Each row was made from one walk, in order. Every step used is in the known rows, and no mark comes twice. Write each row's walk.
In the rows, 128 means zero.
Known rows
f/s/j/q: [152 120 147  98 118  82  56 112 121  80 147 140 116 136 181 123 112 156]
x/q/j/s/f: [149 154  86 101 217  96 105 134  51 109  56 124 164 121 130  92 115 132]
x/s: [171 135  84 117 114 103 105 110 106 145 111 118 149 126 125 134 127 157]
j/q/f/s/x: [162 103 106 111 132  90  36 158 115 148 174 128 115 149 149  81 132  69]
q/j/s/x/e: [142  81  87 124 150  86 112 147  70 109  97 136 185  74 128 154 124 120]
j/s/x: [166  98 108 105 147 111 107 139 122 119 106 145 154 111  69 144 116 128]
j/s: [179 131 103 110 171 112 113 136 129 122 116 106 154 127 109 148 136 147]
f/q: [129 156 138 116 167 133 135 118  78 159 154 101 116 128 103 111 113 114]
s/x/q/f: [125 111 110 107 150 117  91 160  77 160 113 178 138 128  74  77  95  84]
f/q/j/s/x: [147 128 125 106 199  97 132 133  37 133 120 106 148  90 109 117 116  99]
e/x/s/f/q: [144 120  56 129 128 133 114 126  74 162 110 154 134 131  89 124  89 176]
j/q/f/s/x/e: [153  89  85 122 114  92  23 158 105 163 182 126 127 142 143  96 124  83]
f/s: [145 121 148 128 122  95  74 120 139 139 146 142 105 118 148 121 135 148]
e/x/s/f/q/j: [140 113  55 130 142 117 121 131  51 148  99 149 145 114 115 124  95 167]
j/q/f: [157 128  94 115 149 111  77 161 110 143 166  93 127 165 158  88 141  67]
f/s/x/q: [126 109 144 105 129  88  50 123 116 148 123 176 107 112 104  88  96 127]
q/f/s/j: [180 113 130 128 141  96  75 158  83 125 152 170 129 131 161 130 143 138]
e/x: [ 99 104 104 133 120 135 130 152 127 151 137 145 126 123 125 128  98 145]

Which walk is each row?
[148 116 158 113 118  92  79 113 116  83 132 169 121 118 164 142 116 177]
f/s/j
[119 124  66 112 192 112 111 156  65 131  76 147 154 120 125  99  86 152]
e/x/q/j/s/f
[178 118 119 140 144 100  68 164 104 166 164 148 117 131 149 112 157 114]
q/f/s
[151  94 109 113 168  82 125 146  74  95  90 135 171  81 135 138 130 108]
q/j/s/x
[136 107  69  97 106 103  99 131  93 116 124 136 154 136 147 132  75 175]
e/x/s/j/q
[125 121  97 107 162 106  79 167  72 159 132 171 134 138 140  92  79 152]
e/x/q/f/s/j
[133  88 152 124 100  95  63 123 135 137 140 179 103 103 111 118 115 131]
f/s/x
[172 124 104 117 148  90  41 156 118 150 178 102 113 159 173  83 145  83]
j/q/f/s
[138 140 108 140 175 135 138 118  43 110  91 151 126 121 114 115 126 126]
s/f/q/j
[180 131  63 131 115 122 102 103  93 122  76 158 146 139  99 136 129 176]
x/s/f
[143 145 110 137 159 155 130 109  72 127 107 157 115 144  78 119 119 139]
s/f/q
[178 144  67 125 152 109 115 103  40 131  81 136 149 119 113 124 126 158]
x/s/f/q/j
[123 124  91 118 168 110  76 174  88 193 142 155 122 138 129  79  91 134]
e/x/q/f/s
[176 117  89  92 188 103  85 161  88 147 103 147 161 128  66 108 109 109]
j/s/x/q/f
[161 121 106 119 186  84 131 143  79  97  93 104 172  93 166 142 146 124]
q/j/s
[158 121 100  86 176 104  93 140 106 132  92 143 158 120  61 112  97 126]
j/s/x/q
[122 148 137 121 186 108 146 127  39 136 135  96 131 101 146 109 123  98]
f/q/j
[190 146  89 116 194 135 115 123  82 121  97 128 142 139  69 139 130 157]
j/s/f/q
[114 126  81 103 192 100 115 162  72 146  97 123 158 112 140  97  83 140]
e/x/q/j/s
